Known rows, with every step that occurs
F/U: [  6 -20  10  29   6  10  28  -3   2   2   0   4  -5  12 -22   7  11   7
 -17   3 -13 -25  -3   4 -20  -5  10   8 -28 -13]
U/T/K/A/D/M: [ -3  -2   8 -11 -11   8 -17   3  -8  -3  -1  -5   5 -32 -17  33 -45   6
  -9  14 -26 -46 -20 -41 -19  31 -19  -8 -29 -17]
D/A/U/T: [ 10 -29  13   5 -10  13  -8  19  -9  -1 -16   3 -16  -2 -15  13  -8  10
 -15  20  -9 -34 -14   8 -20  22   1  17 -17 -10]
F/U/T: [ 10 -28  10  18 -17   5  21   4  -7   5  -4   4  -9  14 -26  12  -4  16
 -22  13 -17 -50  -5  -8 -20 -10   7  10 -24 -14]
F/T/U/A/D/M: [ -5   1   1  26 -26   9 -12  -2 -16 -13  -3  12  -5 -18  -5  13 -35  11
   5  -2   0 -29   8  -7 -16  48  -5  -3 -13 -20]
F/T: [  2  -9  14  14  -9   9  -1   4   6  -5   6  14  -1   8 -13  17  -7  16
 -10   0  -6  -7  -3 -10 -22   6  10  10 -26  -7]
Q/U/F: [  2 -32   0  53 -16   4   3  10  -2   0 -13   7  12  -2 -14 -14   2   6
 -10   1 -10 -30  -3 -13 -20   9   6  -1 -32  -6]
K/T: [  4  -5   6   9  -3  12   6  -5  -3  -4  12   8   5  -2 -19   7  -6   4
 -12  11 -16 -14  -3 -19 -23   3   8  11 -28   2]
T/U/D: [  9 -25 -10  38  38   7  15  -6   5   2  -2  17   1  18 -17   0   3  -3
  -8   3 -19 -15  -2   5 -17  13  -2  -4 -19 -12]
T/K/A/U: [  3  -3  17  15  43  14   1   7   8   0   7  -2   0  -9 -14  28  -9   9
  -9   4 -17  -3 -19  -8 -21  15 -12  30 -32 -14]
F/T/K/A/U/D: [  6  -9  14  10  58   9   0   5  14  -1  17   5 -15   1 -11  29 -21  24
  -3  -1 -28  -2 -10  -3 -22  10 -12  22 -27 -18]
D/U: [  7  -2  10   6  -6  10  -6  -3   8  -3 -21   5  -6 -16 -17   8  -3   2
 -11   3  -2 -33 -14   4 -21  14   7   5 -23  -1]
Q/U/T/K/A: [  3 -27   6  13  -6   6  -7  21   9   3  -3  -3   7   4 -17  10 -20  20
  -8  12 -34 -39 -12 -35 -21   6 -11   9 -33 -17]
U/D/A: [  7 -31  -1  -4  23  13   8  11  11  -5  -8   4 -10  18 -19  -2  -8   1
  -9   9 -23 -11  -8  15 -19  25   5 -16 -23  -9]
U/F/T/K: [ -1  -7  16  45   5   6   0   7  -9 -10  12  11   0 -13 -12  22 -27  17
  -9  -4  -3  -2 -13 -28 -23  13   4  17 -41  -5]
F/U/A/D/M: [ -2 -10   3   3 -21   9  13  -3 -14  -9  -7  -2  -9 -17 -18  10 -27   6
  -8   3 -11 -43   6   6 -17  27   0 -13 -20 -24]
T/U/D/A: [  8 -31  -8  31  35  15  11   4   6  -2 -10  10  -9  21 -14 -11   2  -5
  -3   7 -22  -8  -5  18 -15  33  -1  -7 -18 -11]
T/K/A/D: [  0   5   5  -4  25  12 -17   1   9  -1  14   0  12 -19 -19  19 -28   1
 -11   0 -24  -8 -18  -8 -21  21 -10  -8 -35 -18]
T/K/A/U/F: [  5  -5  14  39  41  11   5   7  -6   0   8  -2   3 -24 -12  17 -14  13
 -10   0  -7  -9 -21 -13 -20  21 -11  31 -37  -9]
Q/U/A: [  3 -30   0   9 -24   7   1  19   4  -6 -12   3   4  12 -15  -7 -15  12
  -5   3 -10 -23  10  -1 -21  14   4  -3 -23 -17]
T/U/A/D/M: [ -4  -5  -7  21 -15  11  -5  -4 -18 -10 -11   8   3 -23  -9   8 -31  -5
  -1   2  -2 -29   4  -3 -14  49  -8 -10 -14 -19]
K/A/D: [  5   0   3  -9   9  11 -15   0  10   5   6   1  14 -10 -17   4 -16   5
 -13   0 -16 -21  -8   3 -19  21  -3 -14 -26 -14]
A/D: [  2  -7   1   5  -2   8 -17  -4   2  -1   0   9  10 -12 -20  11 -12  -6
 -16   2 -12 -18  -8   6 -22  12   4 -16 -26 -13]
T/U: [  4 -14  -1  46  13  11  10  -3   0   1  -5  14   8   7 -14   4  11  -3
 -10   3  -5 -14  -6  -4 -17  16   1  11 -22  -7]
A/D/M: [ -6  -4   4   5 -15   9 -10  -8  -5  -5  -9   5   6 -29 -15  20 -17 -10
 -10   6 -12 -29  -9 -13 -18  28  -1 -18 -24 -10]
U/F/T: [  4 -11  14  40 -12   5   2   6  -8  -4   5  14   3  -5 -12   7 -13  20
 -12  -4   5 -16  -4 -16 -21  12  10  11 -32  -1]
F/U/D: [ 10 -31   1  20  30   7  33  -6   9   3   2   6 -12  22 -25   2   3   6
 -15   4 -28 -28  -1  15 -19  -8   6  -6 -24 -16]

Rows
[  4  15   9  -8  20  13 -28  -5  13  -3  -4  -5   0 -41 -18  16 -29   2
  -7  -1 -18 -29 -23   2 -22  28 -10  -6 -30 -15] : T/K/A/D/U
[  6 -17  -2  71  10   7  13  -2 -14   1  -6  15  11  -4 -13  -6   1   0
 -12  -1   5 -20  -8 -11 -16  22   2  13 -27  -2] : T/U/F
[  5  -6  -8  18  -2   9 -10   3 -10  -4   0  12   6  -7 -14  -2 -25  -1
  -6  -1  -1 -17   4  17 -18  34  -2  -8 -16 -22] : T/U/A/D
[  6 -16  10  46  14   7   5   3 -13   0  -7   9   2 -20 -14   8   1   4
 -17   2   5 -20 -11   2 -20  12   3  21 -26  -4] : A/U/F
[  6 -25  13  22   0   6  19   5  -7   0   2   1 -11   6 -26  27 -17  14
 -18  13 -24 -40 -14 -19 -22  -9  -1  16 -33 -18] : F/U/T/K
[  6  -8  -6  70   5   9  12  -9 -20  -1  11  13  10 -10 -14 -12  -2   2
  -8   6  -3 -21  -3 -22 -19  21   5  20 -27   4] : K/T/U/F
[ -3 -40  -5  22  -2   5  11  -1   9  -4 -22   4   0   5 -13   1  -1  -3
  -1   8 -35 -36   1 -16 -16  15  -2 -16 -22 -11] : Q/U/D/M
[  8  16  10  16 -12   7 -30  -1   3  -1  -4   4  -1 -41  -9  -5 -28  23
  -7 -10   0 -44 -11   3 -20  31   1  -4 -25  -7] : K/A/D/U/F/T
[ -1 -12   9   7  57  12  13  -3   5  -4  -2  -4  -9 -15 -12  32 -16   5
  -2   8 -32 -17 -16 -18 -17  26 -21  14 -27 -14] : T/K/A/U/D/M
[  3  21  16  -5  10  10 -36  -2  15  -7   4   0  -9 -38 -11  21 -35  16
  -1  -6 -18 -25 -18  -3 -24  26  -7   2 -30 -16] : F/T/K/A/D/U
[  1 -23  -7   2 -27   5 -22  15   2  -6  -8   3   7  -7 -16 -10 -27   5
  -6   1 -15 -28   9  13 -22  19   1 -23 -21 -26] : Q/U/A/D
[  9 -17 -12  36  30   9  15 -13  -1   1  12  14   0  12 -18  -6  -3  -2
  -6  10 -29 -17   3  -7 -20  11   0   6 -19  -4] : K/T/U/D
[ 13 -11  11  -4 -30   6 -12   6  -2  -1 -24   7 -10 -17 -20  14 -16  12
 -16  13  -5 -60 -15  -8 -21   9   5   5 -19  -2] : D/U/T
[  2   1  17  32  17   9   4  10   0  -5  18   5   5 -10 -11  15 -27  27
  -6  -6  -6  -5 -14 -34 -21  20  -4  22 -41  -6] : U/F/T/K/A
[  2 -28   2  22  17   8  39 -14   0  -1 -11   2 -14   8 -21  12   0   2
  -9   7 -31 -40  -1  -5 -15   7   1  -7 -23 -12] : F/U/D/M
[ -2 -19  -1  44  14   7  15 -11  -1  -5  -6  17  -9   8  -7  14  -7   6
   4   2 -19 -24   2 -19 -15  27  -4   3 -15  -9] : F/T/U/D/M
[  2   2  23  19  33  13  -4   7   9  -3  17   2  -7  -8  -8  34 -14  23
  -4  -1 -15   2 -14 -12 -22  14  -9  38 -31 -15] : F/T/K/A/U
[  4  -6   1 -17 -15   8 -16   8  -5  -7   3   8   5 -11 -19   6 -38   5
 -11   1  -3 -17   2  14 -21  22   4 -17 -21 -18] : U/A/D
[  0 -27   5  57 -24   2  -4  12   0  -3  -5  10   5  -2  -8  -8  -5  19
  -6  -5  -7 -25   2 -17 -21   6   9   7 -31  -7] : Q/U/F/T
[  5  -6  -4  45   8  13   9 -10  -8  -2  11  13   6   1 -15   0   4  -1
  -7   9 -14 -14  -1 -15 -20  14   4  19 -23  -1] : K/T/U
[ -8 -20  -5   4 -40   7 -14   8  -6 -10 -19  -1   4 -20 -11   0 -29   0
   1   4 -15 -39   8  -5 -18  34  -4 -23 -19 -23] : Q/U/A/D/M
[ 10  -2  10 -16 -18  11  -3   9   1 -10 -19   4 -10 -15 -16   5 -27  15
  -7   2   7 -33  -3  10 -20  26   6   4 -19  -7] : D/U/A
[  3   3  20  40  -3   7 -13   2  -4 -13  -6   7 -14 -34 -12  18 -28  18
  -5  -5   3 -24 -20 -18 -23  21   5  19 -36  -2] : D/U/F/T/K
[ 10  -5  10  32  -8   7  -2  -1  -6  -3 -21   5  -2 -30 -16  -1  -9   6
 -13   0   7 -39 -16  -3 -19  21   9   5 -28   4] : D/U/F
[  6 -14  -1  26   3  11  12   7  -8  -5  -5  12   3  10 -13  -1 -15   8
  -6   2   4 -13   5   3 -17  28   0  12 -18 -13] : T/U/A
[ 12 -18   4   1  52   9  10   1  14   7   2   4  -2   6 -16   8  -3  12
 -10   4 -23 -17  -6  13 -18  11  -9  10 -18 -13] : K/A/U/D
[  2  -1  12   4  30  14   6   7  11  -1  11  -1   9   1 -18  20 -14  10
  -9   2 -17  -4 -18 -24 -20  15  -7  13 -38  -9] : T/K/A
[  5 -42  -8  20  11   3   5   5  17   1 -12   8   1  19 -18  -8   2   1
  -7   4 -33 -25   3   4 -20  -1   2 -15 -23 -14] : Q/U/D
[  8  -6  13   8  28  14   5   4   8   6   1   2   3  -3 -12  13   6  12
 -12   3 -10 -16  -9   4 -19  14  -5  25 -22  -9] : K/A/U
[  2 -23   5  16  28   8  13  -9  -3  -4 -15   7 -12 -10 -13  24  -4  -4
  -7   9 -21 -27  -6  -1 -17  18  -7   4 -17  -9] : A/U/D/M
[  8 -20   7   8  -5  10  30   8  -5  -5   1   2 -10  14 -22   3 -11  18
 -13   2  -5 -27   7  11 -19   7   8   7 -24 -19] : F/U/A
[  9 -17  14  11  11   9  22  10   1   4   8  -5  -6   8 -24  20 -19  24
 -16  11 -27 -42 -15 -23 -20  -1  -7  19 -33 -19] : F/U/T/K/A
[ -1   8  10  25  12   7 -19   5  -2  -4  22   4   9 -28 -13  14 -40  19
  -7  -8 -11 -11 -15 -19 -22  26  -7   1 -40 -15] : U/F/T/K/A/D
